Each row was made from one walk, in order. Every step used is in the known rows, and no mark comes twice. Write each row's walk.
Known rows:
B, D, T, X: [ 21.5 -27.0 -16.6 -23.7  -8.8 -14.8  20.7 -38.4  10.1  -7.4  15.8  -0.6
  28.5  15.5 -22.0 -31.1   4.8  -5.6  31.2  23.7 -18.6 -30.7 -22.6]
X, F: [  5.2 -39.7  13.7 -26.0  17.8  17.2  13.1 -10.4  -7.5   0.1  26.8   0.7
 -17.0   9.6 -34.9 -13.8 -16.9  24.2  12.3  -9.2 -13.1  18.8   4.1]
X, D, B, T, F: [-31.1 -40.3 -22.6   4.0  -3.3 -10.8   5.2  24.5  28.9 -15.8  -6.2   1.2
   0.7  -0.1 -57.9 -17.5  45.4   2.1 -18.0  22.2 -31.5  22.4  35.6]
B, T, A, D: [  9.7 -12.0 -25.4 -35.2  24.2  15.7   9.5  -6.1   0.3  -9.3  -5.4  26.2
  13.0 -31.2  -8.8 -21.8  19.4 -33.0   4.2 -31.3  -7.1   3.7 -12.9]
B, T: [-18.6 -20.7   2.3 -25.1  18.6  -3.3 -19.4  19.6  18.0  -7.0 -15.9   4.6
  10.9  27.2 -27.5  -6.5   9.6  10.4   3.3  25.4 -34.9   7.1  19.5]
A, D: [ 20.9 -14.4 -10.5   0.7  -3.0  20.5  22.4  -4.2  -5.2 -10.9   8.1  43.5
  21.2 -33.0   2.0   6.7  15.0 -16.4  -5.5 -14.4 -11.6  -3.8 -32.1]
D, B, T, C: [-49.6   3.2 -40.8 -29.6 -20.8   6.0  15.0   2.1  14.6  33.2  37.5  -6.2
  23.3  34.3 -27.9 -20.3  35.8 -32.3 -18.8   0.2 -17.0  26.3  13.8]
B, T, C: [-42.0  12.4 -33.4 -46.2  -8.1   5.8  -3.6  -0.5  14.2  16.5  25.0  -8.4
  20.2  35.5 -19.4 -19.7  31.5 -32.5 -18.2 -24.2 -19.7  21.3  18.2]
B, T, X, D: [  6.7 -52.8   2.3 -38.2  24.9  -3.7  35.5  20.9  24.1 -38.4   8.8  12.0
  25.5  51.5 -45.7 -14.8 -29.3   9.3  29.4  29.4  -7.9  -9.3 -11.8]
F, C: [-32.3   6.7 -33.6  27.4  -4.1   5.2  -5.7   8.9 -26.2 -19.4  -3.8  12.9
  13.4 -21.4 -10.2   0.8 -32.1  -1.4 -25.3 -16.9 -31.8  32.5  -3.3]
A, D, B, T, F, C: [-45.8 -18.0 -55.4  28.9 -12.7   2.5  -0.6  19.6  -9.3 -28.2  -5.4  25.4
  16.3 -38.1 -42.2  -9.9  13.5  -8.5 -44.2 -10.8 -55.6  46.1  12.7]
B, D: [-15.0  -4.8  -4.3   1.7  15.2 -19.2  -7.8  -8.9 -39.8 -21.3  -9.5  -9.7
  23.9 -22.7 -15.2  26.7  11.2 -38.5   1.8  34.0 -27.8  -4.8  13.6]
A, D, B, T: [-21.1 -41.5 -14.1  -1.9  -1.4   7.5  17.3  20.6  14.6  10.9   5.9  29.7
  25.5  10.2 -36.7  -3.7  21.8   2.5  -1.0  53.1 -35.0  13.6  -1.4]
F, A, D: [ 42.0  -9.9 -44.5  11.4 -11.6   2.1  22.0 -10.1  -3.8 -30.8   2.6  62.0
  -6.1 -29.1   4.9   5.3  29.5 -24.9   3.8  -9.7  -2.6  12.3 -16.1]
B, T, F, D: [-27.4  -7.5 -42.7   5.7   3.5 -38.8  -7.8  -3.1 -16.9 -36.0  12.2  36.4
 -11.5 -21.6 -46.7  11.9  32.0   4.4 -39.9   7.8 -21.4   7.3  37.9]
X, D: [ -6.5 -38.7  12.0   1.6  23.5   7.3  29.5  21.1   2.9 -19.4  -1.3  17.0
  21.0  19.0 -38.3   0.5 -34.0   6.9  18.5  15.6  -3.0  -0.5  -9.3]
B, T, F, A, D, C: [  1.7 -19.9 -50.3  23.6 -19.1  28.2  32.9 -13.3   3.7   0.2  15.2  15.3
   9.0  -8.7   6.1 -26.7  49.0  -0.7  13.3  -8.0 -13.9  31.8  10.8]
T, X: [ 30.4  -7.3 -14.0 -40.0 -10.4 -13.1  23.1 -13.9  18.1 -23.2  25.8 -11.8
   1.3  27.7   8.7 -17.5  -0.3  -2.5  12.6   1.1  17.1 -17.5 -16.8]
F, A: [ 31.0   6.4 -48.5  14.9 -11.8 -25.8  -0.2  -9.6   3.3 -29.0  -5.5  26.9
 -37.4   5.6   4.1  -2.2  20.7 -12.6  12.4   7.5  11.6  22.0  23.3]
X, F, D, A: [-24.7 -24.9 -36.0  10.5  12.2 -24.1  22.8  -8.7  -1.5  28.4   8.6  11.2
 -39.4 -24.7 -68.7 -10.5  15.7  40.2  -9.6  28.5 -13.8  -6.5 -12.9]
D, B, T, X: [  9.1 -30.2 -21.0 -41.6 -10.7 -15.4  28.3   1.7  31.2 -11.7  27.2  -5.4
  12.0  45.5 -18.2 -22.4  10.2   5.1  14.2  42.8  -4.6  -6.5  -5.4]
F, B, D, T, X: [ 27.8 -26.8 -31.8 -14.6  -5.7 -24.6  20.9 -48.8  10.3 -19.4  23.7   6.2
  23.3  15.1 -24.5 -18.5   8.5  -2.7  27.4  32.1 -19.0 -20.4 -26.9]

Which walk is each row?
[-28.1 -26.2 -26.1   3.0 -12.0 -14.1  -5.7  18.1  27.1  -9.3  -4.9  -4.7
  -6.6  -6.7 -45.3 -18.1  57.0  -1.6 -23.8  16.7 -29.6  22.1  37.7]
D, B, T, F
[-42.1  -2.8 -45.4 -29.2 -22.1  12.3  23.0   0.5  12.0  29.0  39.0   9.5
  30.7  22.7 -26.5 -17.3  39.7 -38.0 -19.7  -5.7 -20.6  25.0   2.4]
A, D, B, T, C
[-29.3 -11.1 -25.4  14.5  12.9 -25.0   5.3   1.0  -0.2  25.0 -28.6 -24.0
 -11.2 -32.1 -49.0  -1.2  36.0  -2.5   1.6  46.5 -28.5 -14.0 -11.6]
B, D, A
[ -8.4 -19.9 -16.8 -17.2  31.8   6.3  12.9 -28.6   8.5  23.0 -13.1  -5.2
   6.3  -8.9 -38.1 -63.6 -16.9 -12.1  39.6 -25.7   7.7  -6.3  -0.6]
X, D, T, A
[ 17.9 -65.5  -5.0 -54.1   8.7  12.8  40.2 -10.8  12.8 -11.1  47.9  11.3
  -2.8  29.4 -45.8 -27.8  -3.9  21.5  19.7  15.8 -19.4  11.9 -12.5]
A, D, B, T, X, F
[-20.1 -34.7 -31.6  -1.8   5.5   9.3  13.0 -18.8 -30.8 -24.9  20.9  11.6
  16.7 -10.7 -47.8 -21.1 -39.5   8.0  -1.2  -7.5 -52.1  29.0  -9.7]
B, D, T, X, F, C
[ -2.4 -29.5 -23.6  31.7 -28.7  14.3  52.8   0.1  -4.2  26.3  31.0  36.0
  20.9 -25.1 -13.3   3.0  18.3 -10.2  -5.0  39.4  -1.0   9.0 -30.2]
A, D, B
[-54.6 -24.9 -48.2  30.3  -3.8  -1.5   1.1  27.9  -6.6 -32.0  -8.1  15.4
  16.2 -20.2 -55.9 -11.3  -3.6  -0.9 -35.4  -0.2 -53.2  48.1  21.0]
X, D, B, T, F, C
[-14.0 -30.1  -3.2  23.7   2.5  -2.3  -3.2 -37.0 -11.9  20.6 -13.4  15.5
  38.3 -17.4 -45.1 -18.7   8.1  -5.5  27.6  33.0 -50.4 -18.7  -9.0]
B, D, T
[ 27.0 -21.5 -34.1 -45.2   7.3 -30.1   9.8 -13.6  32.1 -42.6  24.9   1.2
   2.4  46.1 -13.5  -4.8  12.0   9.1   7.9  30.6  -9.6   2.1  -9.7]
F, B, T, X
[-51.3  -9.9 -36.7 -29.2 -12.3   9.2  24.6   8.9  14.7  25.9  36.3   0.4
  30.7  41.0 -40.1 -20.0  23.7 -30.4 -12.3   5.8 -17.5  26.7  10.3]
X, D, B, T, C
[ 26.6 -31.9 -41.3 -36.0 -15.0 -15.9  35.6  -2.9  30.7 -23.9  27.9  19.3
   5.7  35.9 -15.4 -20.6  22.2  -4.9  15.5  40.3  -3.5  -1.4  -9.3]
F, A, D, B, T, X
[ 13.2 -26.2 -46.4  38.8 -33.9   1.9  52.4  -3.8  -3.7  11.8  27.4  49.2
   2.4 -22.0 -11.1   1.4  28.1 -16.6   1.2  42.5   5.2  20.7 -19.0]
F, A, D, B
[ 10.2 -10.7 -43.5  30.5 -21.4  33.7  42.0 -20.1  -8.7   8.4  23.4  17.8
  12.0  -9.5  21.1 -20.8  29.7  -1.1  20.3  -7.7   1.7  25.3  -6.2]
F, A, D, C
[ 17.0 -20.6 -12.8 -57.1   2.4 -15.5   9.7   1.1  31.1 -27.3  14.1  -7.9
   8.6  46.4 -10.2 -21.7   7.1   4.7  15.6  19.5  -7.8 -12.5  -2.7]
B, T, X
[ -9.7 -42.1 -14.5  19.9   2.0  -0.9  15.2 -47.0 -13.7  23.7  23.5  50.0
  10.8  -9.5 -65.3 -27.7 -11.3  38.1  15.5  14.3 -36.8 -10.7  -8.8]
X, F, D, T
[ 14.5 -16.9 -56.7  38.2  -1.5 -32.3  -4.3 -40.7  19.1 -28.9  12.9  22.3
 -14.3 -18.9 -34.7   7.8  41.8  15.0 -16.8   9.0 -26.7  31.3  -2.8]
D, T, F, B
[-15.8 -24.0 -22.6  21.8 -10.8 -12.4 -12.2 -22.9   5.8  -6.0 -17.3  -0.4
   9.7 -36.4 -50.5 -26.2  51.7 -11.5  -6.3  -1.8 -43.8  -1.0  21.9]
B, D, T, F
[-10.0 -22.6 -19.2  -3.3  14.6 -17.5  17.5 -21.9 -41.1 -18.5  43.6  40.6
 -16.6 -11.1 -44.3  13.8 -16.2  22.5 -15.7   6.7  -7.2   8.1  11.3]
X, F, D
[ 28.8 -25.5 -15.1 -24.0 -15.7  -5.3  25.6 -33.9  29.8   3.7  20.4   3.2
  16.7  26.2 -15.2 -43.0   0.2  13.5  31.1   8.0  -4.7 -28.9 -28.9]
D, T, X
